Each row was made from one path, in order. Every step used is in the known rows, and no mark comes twice. Write each row's path.
Known rows:
fada nanira: [ 16.7  -1.9  14.9  -4.3 -21.9   1.3  -0.1 -11.9   4.6 -15.6  -8.3  -8.8
  13.5 -14.3  12.6  19.3   6.8 -24.6 -16.3  -9.6  11.4]
fada saduv vovi: [-12.4  -1.4 -23.3 -15.4 -13.6  12.6  -8.5  -9.7  21.8 -15.4 -22.8 -10.3
   3.9   2.1   8.5  -1.2  28.3 -10.3  -7.3  -6.5   7.0]
nanira fada lelek vovi saduv: [ 11.0 -10.1 -47.1 -15.6  -9.4 -17.0 -13.9 -12.0 -18.3 -19.3 -30.5 -25.7
   8.9  11.1   5.7  43.8  23.8 -26.3   9.0  50.0   7.0]
limupa saduv fada: [ 10.0   6.1 -40.8  -4.5 -28.9  -7.2  -0.8  -7.3  11.0 -14.5  -8.2   7.4
  13.6 -29.2  -1.8  -0.7  15.2 -20.9   1.9  16.7  13.1]
fada saduv limupa susof: [ -2.5  10.4 -32.0 -17.0  -5.3   8.4  -8.0  -5.0  36.9 -12.6   0.7  -9.8
  14.9 -16.6  21.9   2.5  15.4 -12.2   0.6   4.5   2.7]
vovi lelek fada saduv: [  6.9  -2.9 -41.2  -5.6   7.4 -21.8 -13.4 -11.7  24.1 -16.1  -9.4 -17.3
  16.7  11.2   1.7   6.7  32.4 -17.1   0.9   5.5  10.4]
nanira fada: [  9.2  -4.7 -12.2  -3.8  -9.1 -19.9 -12.7  -3.2 -11.9 -20.2 -18.3  -2.0
  15.5  -3.9  -7.7  20.1   3.9 -17.3  -4.5  14.5   7.4]
nanira fada saduv vovi: [ -9.3  -2.7 -43.4 -13.4  -9.9   0.9 -14.0  -8.5  10.7 -18.1 -34.3 -19.9
   9.9   5.3  -4.2   6.4  25.1 -12.6  -3.2  13.3   3.3]
susof limupa: [  5.5  -7.5  -4.7  -4.9 -25.3  10.8  -6.8 -12.5   4.5 -14.2  -6.7   7.1
   3.6  -5.3   0.6  15.4   0.4  -5.7  10.6 -15.5   8.8]
lelek fada: [ -0.3  -3.8 -15.5  -2.9   7.8 -22.0 -13.2  -6.2   5.5 -19.5 -15.5   0.0
  15.9  -2.0  -7.3   9.5  17.2 -19.0   1.6  -1.5   7.1]
susof limupa saduv vovi: [  8.8  -3.9 -37.8  -7.0 -41.7  36.5  -4.9  -9.5  17.5  -8.6 -18.0   2.0
   4.3 -13.8  12.4  10.4   8.4  -1.2  13.1   1.6  -2.5]
lelek vovi: [  3.7 -14.6   2.4  -6.9 -15.8  -0.5 -10.5 -13.1  -8.8 -17.9 -21.3  -2.8
  10.0   4.9   4.4  21.6  15.6 -20.6  -1.0   5.9   3.1]
susof limupa saduv: [ 21.3  -1.7 -30.8  -1.8 -40.7  15.6  -3.2 -12.7   9.8 -11.0  -3.8  10.3
   1.1 -16.3   6.4  11.9   1.7  -3.4  15.5   3.3   7.3]
nanira fada saduv vovi lelek: [  4.1  -4.5 -47.2 -13.1 -10.2  -1.0 -14.3  -4.6  13.9 -15.2 -26.1 -28.5
  18.3  13.0   6.6  15.3  26.1 -14.9  -5.7  20.4   0.3]
vovi saduv limupa: [ -0.2   9.7 -31.3 -17.9 -11.7  10.3  -8.2  -1.9   6.0 -14.5  -8.3   1.2
  -0.8 -13.1  12.7   9.0  -3.1  -8.5  -1.9  10.2   5.3]
nanira fada lelek vovi saduv limupa: [  9.3  -5.7 -58.7 -27.4   2.1   1.7 -12.7 -10.9  -8.0 -14.5 -31.4 -26.0
   3.5  -3.1  21.1  42.5  18.1 -24.5  10.2  46.6   6.3]
fada lelek vovi: [  9.6 -17.6   0.6 -15.7  -9.0  -4.9  -7.0 -16.2  -3.7 -14.9 -19.0 -10.3
  10.6  -1.1  23.7  35.8  28.7 -28.7   1.8  11.5  13.5]
nanira fada lelek vovi saduv domu: [  1.4  -2.4 -49.4 -13.7 -19.7 -15.1 -14.2 -14.3 -16.6 -13.2 -34.4 -31.0
   3.6   0.6   6.7  24.1  38.3 -31.8   8.9  44.3   0.5]
saduv vovi lelek fada nanira: [ 12.9  -6.7 -16.0  -4.7  -0.6   5.5  -7.2  -6.4  23.2 -12.8 -23.8 -34.8
  31.9   3.5  18.1  25.5  22.5 -28.0 -13.5   1.5  -4.1]

Which path is each row?
[ 11.8  -0.3 -62.3 -22.5  -1.4  -1.0 -14.2  -4.8   5.7 -14.4 -21.5 -34.2
  22.6  -1.7  25.5  47.1  16.9 -25.1  15.4  59.9  -6.2] -> nanira fada lelek vovi saduv limupa susof
[  1.7   4.2 -40.6 -15.2 -10.2  14.7 -13.3  -2.5  14.3 -14.5 -12.7 -18.6
  17.0  -0.1  17.7  25.0   6.2 -14.5   8.7  35.4 -13.4] -> lelek vovi saduv limupa susof
[ 23.2   3.8 -46.8  -1.7 -46.5  22.8   6.8 -22.1  21.2  -8.8 -10.1  -8.9
  11.3 -35.4   4.1  13.5  10.0 -20.9  11.4   1.9  12.6] -> susof limupa saduv fada nanira
[  2.1  15.2 -34.6 -13.6 -11.2   7.7  -9.1   5.5  20.4 -14.0   2.2  -8.1
  16.5 -12.0  17.2  14.1  -3.6  -8.1   2.7  23.0  -6.1] -> vovi saduv limupa susof
[  1.8  -1.9 -37.3  -8.3  -8.9 -18.6 -13.3 -12.5   2.3 -20.1 -19.8  -9.6
   7.2   0.9  -9.7   8.2  20.0 -15.5  -0.4  14.9  12.1] -> nanira fada saduv
[ 14.7  -8.0 -15.1 -12.9  -3.6 -24.6  -8.4  -6.8  -7.8 -17.4 -16.6 -10.5
  16.6  -8.2  11.3  32.6  18.2 -24.3  -0.2  17.7  18.9] -> nanira fada lelek
[ -0.2   3.2 -48.8 -20.1  -0.3   0.3 -11.7 -11.3  11.6 -15.4 -20.9  -9.9
   1.3 -13.1   5.8   7.5  14.7 -14.1   0.2  11.2  12.7] -> nanira fada saduv limupa
[  2.8  -2.7 -16.9 -15.3  -9.1 -16.6  -0.1  -9.9   9.6 -14.6  -9.3  -5.4
  16.7 -23.3  10.9  16.9  26.5 -30.6  -0.6   1.2  24.2] -> saduv fada lelek
[  0.0  -4.3 -25.8 -13.9 -16.2  10.4  -9.1  -6.0  25.7 -12.5 -15.4 -20.5
  14.0   8.8  18.4   5.2  28.0 -11.4  -9.6   1.2   2.9] -> fada saduv vovi lelek
[ -7.5  12.6 -20.6  -4.5 -31.3  -7.0  -9.9  -3.8  -2.0 -13.0 -11.3  -3.8
  -1.0  -7.8  -2.8  -8.4  17.3 -14.2  -2.0   8.0   0.0] -> vovi saduv domu
[ -2.8  -0.8 -29.0 -14.7 -24.8  -1.9  -9.1 -15.2  -5.1 -10.1 -22.5 -21.8
  -1.1  -3.4  17.4  15.8  40.1 -28.7   4.8  25.1   3.1] -> fada lelek vovi saduv domu
[ 15.4  -1.9 -50.3  -3.9  -8.8   1.5 -10.9   0.4  23.9 -11.0 -19.3 -14.7
  25.5  -1.4  14.9  13.3  24.8 -14.3  -0.5  22.9  -7.2] -> limupa saduv vovi lelek fada
[ 21.0  -1.4 -28.2  -6.0 -33.1  14.6  -5.9   2.2  17.8  -9.1 -11.2  -7.8
  19.5  -5.3  25.5  12.3  12.4 -10.8  -8.6  19.8  -4.9] -> limupa saduv vovi lelek
[ -8.8   1.9 -26.1  -5.7 -29.5   1.4 -13.3 -12.4 -10.0 -13.2 -25.0 -13.8
  -2.4   5.0  -1.5   1.7  25.2 -20.5   2.6  20.1  -7.1] -> lelek vovi saduv domu
[ 17.2 -11.3 -60.6 -13.2 -33.9  17.7   0.5 -26.1  13.5  -7.5 -20.0 -10.9
   6.6 -22.0  14.5  29.8  31.4 -25.0  27.5  21.6  15.2] -> susof limupa saduv fada lelek vovi
[  4.7   1.9 -54.5 -17.6  18.2  -3.7 -11.6 -10.5  33.1 -11.4  -9.6 -17.1
  11.0  -4.1  16.6   6.8  27.8 -16.7   1.4   1.8   9.6] -> vovi lelek fada saduv limupa
[-19.5  -2.7 -45.8 -12.6   8.4  -1.8 -14.4 -11.9  27.0 -16.7 -31.2 -17.5
  10.5   6.5  -3.5  -2.2  39.3 -13.8   1.8  -3.0   4.4] -> lelek fada saduv vovi
[ 30.0  -3.7 -55.0  -1.3 -26.8  29.8  -3.3 -14.5  33.6  -6.0 -21.3 -30.9
  23.1  -7.3  20.3  27.6  19.4 -17.4   9.7   8.4  -7.4] -> susof limupa saduv vovi lelek fada nanira
[ 24.8  -4.3 -10.0  -0.2   0.5 -14.4  -5.7 -10.5  13.9 -14.9  -8.7 -24.7
  29.5  -0.9  11.6  26.8  17.4 -29.0 -11.5   1.9   5.3] -> vovi lelek fada nanira
